What can hang from each mark
zefiv: tovutim
tovutim: zonot
lekoref: ninog tovutim
nari: fomav puza
momiged: gade
gade: dafep
zonot: fomav momiged tovutim
ninog: lekoref niro
fomav: nari
niro: ninog
puza: nari

Every row comes from one small tree of marks. The marks that hang from a mark follow it in brackets, in alphabetical order. Every link used is in the known rows. Which tree was each row made from?
Known rows
momiged[gade[dafep]]: [-1.54  2.04 -0.82 -1.10 -2.11 -2.20 -0.46 -2.90  1.51  0.35  1.51 -2.53
  2.27 -2.29 -0.98 -2.98 -1.15  4.25  1.11 -1.22  4.32  0.99 -3.36 -4.93
  0.49  0.62 -0.54  0.35]
nari[fomav puza]: [-0.15  1.79  1.16  0.59 -0.86 -1.12 -0.83 -1.27  0.20  0.43  1.14 -0.79
  0.68 -2.92 -2.36 -1.62 -1.75  4.47  1.95 -2.14  1.55  1.82 -1.52 -5.43
  0.66  1.25 -0.51  0.23]
niro[ninog[lekoref[tovutim[zonot]]]]: [-1.46  2.21  2.39  0.31 -2.93  0.07  0.79 -4.21  1.68 -2.91  0.47 -1.00
  3.71 -2.51 -2.87 -1.38 -2.27  3.42  3.37  4.19  5.54  0.09 -1.40 -4.50
 -2.31  2.18 -1.48  0.96]
lekoref[tovutim[zonot]]: [-0.55  1.95  0.01  0.17 -1.58 -0.70 -0.28 -2.93  1.36 -0.53  1.40 -1.57
  1.07 -2.47 -1.80 -1.30 -2.25  2.36  2.44  3.01  4.09  0.99 -2.25 -4.59
 -2.42  1.32 -1.57  0.32]
lekoref[ninog[niro] tovutim]: [-0.39  2.73  0.70  2.43 -3.53 -0.43 -1.99 -2.81  1.16 -2.24  0.91 -0.52
  2.50 -2.60 -2.68 -1.68 -3.19  4.12  0.26  2.65  6.08  0.84 -2.58 -4.23
 -2.83  0.23 -1.24  1.72]
niro[ninog[lekoref[tovutim[zonot[fomav momiged]]]]]: [-0.59  1.74  1.44 -0.83 -3.10 -0.24  0.11 -3.61  2.77 -1.38  2.36 -2.03
  4.22 -0.53 -3.14 -0.25 -3.77  4.78  2.86  4.63  5.05 -0.84 -2.92 -5.38
 -1.53  2.01 -2.67  0.57]
zonot[fomav[nari[puza]] momiged[gade[dafep]]]: [-1.10  2.90 -0.30 -2.26 -3.38 -3.55 -2.01 -2.75  1.48  2.68  3.95 -3.58
  2.69 -1.15 -3.79 -1.09 -3.70  6.30  0.61 -0.47  4.13  0.58 -4.07 -6.41
  1.68  0.28 -0.25 -1.67]
ninog[lekoref]: [ 0.15  1.27  0.95  0.00 -1.54 -1.79  0.06 -2.51  1.37 -1.38 -0.15 -1.95
  1.07 -2.77 -0.89 -3.57 -1.75  2.71  1.18 -0.41  4.44  0.69 -2.07 -4.85
  0.30  0.87 -1.06  0.33]
lekoref[ninog tovutim[zonot[momiged]]]: [ 0.04  1.43 -0.30  0.46 -2.68 -0.12  0.31 -2.96  2.38 -0.88  2.70 -1.66
  2.62 -2.08 -2.68  0.57 -3.40  4.62  0.68  5.31  5.69  0.41 -2.69 -4.70
 -2.18  1.08 -2.12  0.30]
ninog[lekoref[tovutim[zonot[momiged[gade]]]] niro]: [-2.36  0.68  0.86  1.67 -3.33 -1.49  0.08 -3.51  0.68 -0.98  1.55 -1.83
  3.01  0.11 -1.07 -0.03 -5.07  3.46  2.93  4.34  5.42  0.59 -2.86 -5.28
 -0.37  1.23 -1.47  0.37]
zonot[fomav[nari] momiged[gade[dafep]] tovutim]: [-0.50  2.72 -1.41 -2.30 -2.35 -4.19 -2.75 -1.18  2.91  2.66  4.26 -5.28
  2.98  0.02 -3.68 -1.31 -3.38  5.11  1.83  0.76  4.48 -0.90 -5.47 -7.17
  1.47 -0.69 -1.25 -1.50]
zonot[fomav]: [ 0.65  2.16 -0.36 -0.51 -1.01 -1.70 -1.57 -1.54  2.00  0.69  1.71 -2.31
  1.00 -1.25 -1.62 -3.33 -1.57  2.88  0.45 -1.46  3.45 -0.07 -3.28 -5.13
  0.18  0.45 -1.71  0.05]
niro[ninog[lekoref[tovutim[zonot[momiged[gade[dafep]]]]]]]: [-2.73  1.80  0.90 -1.35 -4.09 -0.74  1.16 -5.02  2.34 -1.70  2.29 -2.19
  5.55 -1.60 -2.54  0.03 -3.38  6.11  3.60  4.77  5.88  0.15 -3.06 -5.07
 -1.20  1.98 -1.49  0.70]
lekoref[tovutim]: [ 0.00  2.10 -0.61 -0.19 -1.38 -1.32 -1.49 -2.24  1.86 -0.95  1.12 -1.90
  0.80 -3.30 -1.60 -2.21 -2.11  3.97  0.85  0.58  4.44  1.29 -2.51 -4.67
 -1.74  0.05 -1.07  1.31]
tovutim[zonot[fomav[nari] momiged]]: [ 0.64  1.51 -0.08  0.10 -1.38 -2.27 -0.46 -1.17  1.65  2.42  3.43 -3.07
  0.78 -0.49 -3.12 -1.13 -3.49  1.89  0.60  2.04  4.74 -0.72 -2.43 -7.13
 -0.04  0.98 -2.18 -1.56]
zonot[fomav[nari] momiged[gade]]: [-0.73  1.73 -0.72 -0.05 -1.20 -3.55 -1.50 -0.80  2.15  1.74  3.73 -3.98
  1.32  0.50 -2.64 -1.43 -3.22  4.72 -0.89 -0.52  5.67 -0.66 -2.88 -7.16
  2.38 -0.54 -0.96 -0.74]
zonot[momiged tovutim]: [ 1.22  1.19 -1.07 -1.29  0.01 -2.58 -1.55 -0.04  2.65  1.10  2.45 -3.17
  1.46 -2.50 -1.44 -1.31 -2.57  3.16  1.06  0.31  2.99  0.31 -3.90 -5.92
  0.50 -0.47 -2.08  0.48]
gade[dafep]: [ 0.33  2.12 -0.60 -1.40 -2.00 -1.44 -0.65 -2.51  1.62  0.39  1.14 -1.85
  1.28 -4.12 -1.33 -3.59 -1.15  3.14  1.09 -0.93  3.68  1.09 -3.11 -4.83
 -1.39  0.86 -1.35  0.60]
lekoref[ninog[niro] tovutim[zonot[fomav]]]: [-0.63  3.15  1.07  2.23 -4.25  0.27 -1.66 -3.48  1.25 -0.88  1.97 -0.84
  3.37 -0.03 -3.55 -0.79 -3.77  2.84  2.11  4.92  5.22 -0.38 -3.48 -4.30
 -3.28  1.57 -2.15 -0.13]
zefiv[tovutim[zonot[fomav[nari] momiged[gade]]]]: [-1.74  2.00 -0.60  0.20 -1.89 -3.34 -0.59 -0.26  2.71  2.86  3.99 -4.38
  2.59  1.73 -3.21  0.77 -3.16  3.71  1.85  2.88  5.12 -1.84 -4.42 -7.11
  1.90  0.31 -2.31 -2.04]
puza[nari]: [-0.59  1.71 -1.10  0.33  0.38 -1.50 -0.29 -1.90  1.23  0.07  1.34 -1.99
  1.44 -4.07 -2.31 -2.18 -1.76  2.86 -0.56 -0.92  4.81  1.58 -3.24 -6.01
  0.11  0.46 -0.69  1.69]
zefiv[tovutim[zonot[fomav momiged]]]: [ 0.13  1.59 -1.00 -0.85 -1.45 -1.58 -0.35 -0.25  3.08  2.57  3.27 -3.12
  2.32 -0.06 -2.03  0.30 -2.55  2.78  2.31  2.54  2.79 -1.28 -5.15 -5.89
  0.05  1.13 -3.77 -1.10]

Write each row's tree
[-0.50  1.68  1.29  1.48 -3.28 -1.27 -1.62 -3.16  0.66 -2.14 -0.27 -1.02
  1.68 -2.58 -1.54 -2.93 -3.65  3.04  2.09  1.78  5.13  1.21 -2.47 -4.42
 -2.03  0.74 -1.13  1.42] -> ninog[lekoref[tovutim] niro]
[-1.75  2.75  0.23 -1.81 -3.74 -2.83 -0.73 -3.44  1.03  3.29  4.10 -3.42
  3.05 -0.28 -3.99 -0.13 -3.90  4.67  2.06  1.97  3.81  0.22 -3.84 -6.46
  1.00  1.39 -0.62 -2.71] -> tovutim[zonot[fomav[nari[puza]] momiged[gade[dafep]]]]
[-0.48  2.95  0.42  0.41 -2.11 -2.44 -1.08 -0.51  2.23  2.16  2.43 -3.35
  1.43 -0.22 -3.89 -1.13 -2.05  1.60  2.61  2.59  4.42 -1.63 -3.83 -6.32
 -0.38  0.97 -2.44 -1.99] -> zefiv[tovutim[zonot[fomav[nari]]]]
[-1.20  1.53  1.86  1.85 -3.54 -0.62 -0.39 -3.72  0.16 -1.74 -0.11 -0.82
  2.04 -1.76 -1.71 -2.02 -3.88  1.34  3.74  4.08  4.75  0.80 -2.30 -4.46
 -2.70  1.90 -1.56  0.31] -> ninog[lekoref[tovutim[zonot]] niro]
[-0.07  2.14  0.34  1.68 -4.03 -0.07 -1.38 -2.82  1.88 -0.09  3.12 -1.27
  3.38  0.06 -3.32  0.45 -4.87  3.91  1.24  5.42  5.27 -0.45 -3.82 -5.06
 -2.73  1.30 -2.91  0.14] -> lekoref[ninog[niro] tovutim[zonot[fomav momiged]]]
[-2.19  1.62  0.29  2.57 -3.60 -0.62 -0.29 -3.14  1.16 -0.99  2.90 -1.23
  3.87  0.04 -2.28  1.20 -4.52  4.58  1.07  5.29  6.43  0.37 -2.92 -5.02
 -1.10  0.78 -1.61  0.54] -> lekoref[ninog[niro] tovutim[zonot[momiged[gade]]]]
[-0.58  2.07  0.98 -0.37 -3.17 -0.99 -0.64 -4.09  1.80 -0.97  1.00 -2.57
  2.04 -0.36 -2.47 -1.92 -3.15  3.06  3.91  3.80  4.07 -0.18 -3.55 -4.49
 -1.69  1.91 -1.82 -0.93] -> ninog[lekoref[tovutim[zonot[fomav]]]]
[-1.01  3.42 -0.48 -3.04 -3.06 -4.21 -3.08 -2.06  2.20  3.10  4.27 -4.75
  3.49 -0.64 -4.59 -0.53 -3.94  6.09  2.29  0.68  3.15  0.04 -5.59 -6.61
  1.78 -0.21 -0.52 -2.20] -> zonot[fomav[nari[puza]] momiged[gade[dafep]] tovutim]
[ 0.56  1.07 -0.61 -0.64 -1.03 -1.29  0.01 -1.47  2.07  1.97  3.10 -2.44
  1.40 -0.38 -1.54 -1.03 -2.84  2.22  1.13  1.47  3.16 -0.45 -3.33 -5.95
 -0.11  1.35 -2.80 -0.74] -> tovutim[zonot[fomav momiged]]
[-0.38  1.53  1.43  1.53 -4.21 -1.96 -1.56 -2.75  0.89  0.25  2.17 -2.43
  1.95  0.02 -3.73 -0.95 -5.95  2.53  2.60  5.08  5.98 -0.33 -2.80 -6.49
 -1.94  1.20 -2.02 -0.85] -> ninog[lekoref[tovutim[zonot[fomav[nari] momiged]]] niro]
[-1.28  1.53 -1.25 -1.81 -2.59 -1.73  0.21 -2.89  2.23  2.46  3.65 -3.31
  3.04  0.42 -1.61 -0.83 -2.77  3.90  2.10  1.49  3.53 -0.30 -4.71 -5.88
  0.50  1.58 -2.13 -1.23] -> tovutim[zonot[fomav momiged[gade[dafep]]]]
[-1.24  2.78  2.32 -0.34 -3.36  0.06 -0.23 -4.26  2.25 -2.09  1.23 -1.66
  4.11 -0.66 -3.55 -1.47 -2.61  3.77  3.74  4.09  5.00 -0.86 -2.60 -4.75
 -2.08  2.23 -1.95  0.33] -> niro[ninog[lekoref[tovutim[zonot[fomav]]]]]
[-0.38  2.23 -0.87 -0.87 -0.89 -4.25 -2.72 -0.16  2.68  2.04  4.09 -5.09
  2.12  0.99 -3.34 -0.87 -3.49  4.50  0.81  0.46  4.70 -1.15 -4.48 -7.39
  2.61 -1.06 -1.22 -1.26] -> zonot[fomav[nari] momiged[gade] tovutim]
[-0.57  2.45  0.54  1.01 -2.87  0.00 -0.11 -3.55  1.88 -1.68  1.58 -1.34
  2.46 -2.16 -2.93 -0.62 -2.32  3.73  1.66  4.84  5.61  0.50 -2.41 -4.02
 -2.74  1.39 -1.47  0.08] -> lekoref[ninog tovutim[zonot]]
[-0.36  1.58  0.39  2.21 -3.57  0.03 -0.41 -2.76  1.18 -0.85  2.38 -0.69
  3.00 -1.75 -2.57  0.48 -4.64  3.47  0.99  5.48  5.82  0.50 -2.67 -4.90
 -3.01  1.13 -2.38  0.85] -> lekoref[ninog[niro] tovutim[zonot[momiged]]]
[-1.25  1.59 -0.19  0.37 -1.47 -2.98 -0.31 -1.50  1.61  2.15  3.90 -3.73
  1.65  1.30 -2.85 -0.51 -3.57  3.06  0.67  1.75  5.42 -0.91 -2.70 -7.21
  1.75  0.55 -1.41 -1.76] -> tovutim[zonot[fomav[nari] momiged[gade]]]
[-2.19  1.08  0.77  1.11 -3.86 -1.57 -0.90 -3.49  1.27 -0.29  2.28 -2.52
  3.37  1.93 -1.83 -0.20 -5.37  3.99  3.25  4.25  4.93 -0.33 -4.10 -5.44
 -0.13  1.42 -2.06 -0.39] -> ninog[lekoref[tovutim[zonot[fomav momiged[gade]]]] niro]
[-0.69  3.51  1.65  2.90 -4.78 -0.83 -2.24 -3.13  0.86 -0.44  2.33 -1.54
  2.71 -0.22 -5.28 -0.87 -4.28  2.74  1.51  5.58  6.90 -0.73 -2.54 -5.57
 -3.24  1.20 -1.59 -0.87] -> lekoref[ninog[niro] tovutim[zonot[fomav[nari]]]]
[-0.37  1.12  0.94  0.78 -3.83 -0.84 -1.03 -3.18  1.28 -0.08  1.87 -1.83
  2.51  0.14 -2.12 -0.80 -5.43  2.72  3.23  4.44  4.34 -0.20 -3.78 -5.31
 -1.92  1.69 -2.72 -0.21] -> ninog[lekoref[tovutim[zonot[fomav momiged]]] niro]
[-0.84  1.42  1.12  0.13 -2.62 -0.75  0.31 -4.01  1.40 -1.75  0.23 -2.02
  1.70 -2.20 -1.78 -1.87 -2.78  2.72  3.53  3.89  4.64  0.67 -2.33 -4.28
 -1.91  1.82 -1.36 -0.17] -> ninog[lekoref[tovutim[zonot]]]
[-0.02  2.52  0.80  2.46 -4.46 -1.06 -1.89 -2.34  1.46  0.32  3.54 -1.87
  2.79 -0.05 -4.86  0.35 -5.43  3.67  0.69  5.89  6.95 -0.74 -2.80 -6.19
 -2.73  0.79 -2.23 -0.62] -> lekoref[ninog[niro] tovutim[zonot[fomav[nari] momiged]]]
[ 0.25  2.00 -0.42 -0.05 -3.17 -0.24 -0.64 -3.00  3.00 -0.12  3.40 -2.37
  3.06 -0.30 -3.34  0.56 -3.77  5.19  1.06  5.10  5.11 -0.44 -3.92 -5.00
 -1.97  1.17 -2.63 -0.38] -> lekoref[ninog tovutim[zonot[fomav momiged]]]
[-1.22  1.15 -0.73 -0.30 -1.12 -1.89  0.22 -1.88  2.00  1.77  3.57 -3.07
  2.24  1.38 -1.26 -0.38 -2.88  3.27  1.24  1.22  3.72 -0.60 -3.74 -6.04
  1.74  1.02 -2.04 -1.09] -> tovutim[zonot[fomav momiged[gade]]]
[-0.91  2.10  1.67  1.29 -4.07 -0.63 -1.31 -3.89  0.72 -0.91  0.70 -1.52
  2.41  0.03 -2.34 -1.93 -4.14  1.85  4.03  3.98  4.26 -0.17 -3.50 -4.69
 -2.48  2.04 -2.02 -0.29] -> ninog[lekoref[tovutim[zonot[fomav]]] niro]
[ 0.06  2.46  0.82  0.57 -1.71 -2.02 -0.73 -1.79  1.20  1.64  2.34 -2.66
  0.69 -0.67 -3.38 -2.35 -2.37  1.03  1.43  1.50  4.75 -0.74 -2.05 -6.47
 -0.48  1.18 -1.49 -1.68] -> tovutim[zonot[fomav[nari]]]
[-0.62  1.33 -1.29 -1.02  0.02 -3.27 -1.21 -0.43  2.52  0.96  2.92 -3.83
  2.30 -0.62 -1.14 -0.57 -2.56  4.23  1.08  0.01  3.55  0.14 -4.17 -6.01
  2.34 -0.81 -1.33  0.21] -> zonot[momiged[gade] tovutim]
[-2.58  1.27  1.45  0.11 -2.69 -0.84  1.32 -3.94  2.13 -2.32  2.10 -1.89
  4.62 -0.58 -2.19  0.54 -3.47  5.47  2.56  4.42  6.05 -0.16 -1.97 -5.33
 -0.02  1.53 -1.36  0.95] -> niro[ninog[lekoref[tovutim[zonot[momiged[gade]]]]]]
[-2.52  1.07  0.35  0.19 -4.74 -1.44  0.07 -4.64  0.89 -0.36  1.67 -2.08
  3.81 -0.90 -1.40 -0.51 -4.95  4.17  3.84  4.65  5.22  0.88 -3.91 -5.07
 -1.52  1.70 -1.64  0.07] -> ninog[lekoref[tovutim[zonot[momiged[gade[dafep]]]]] niro]
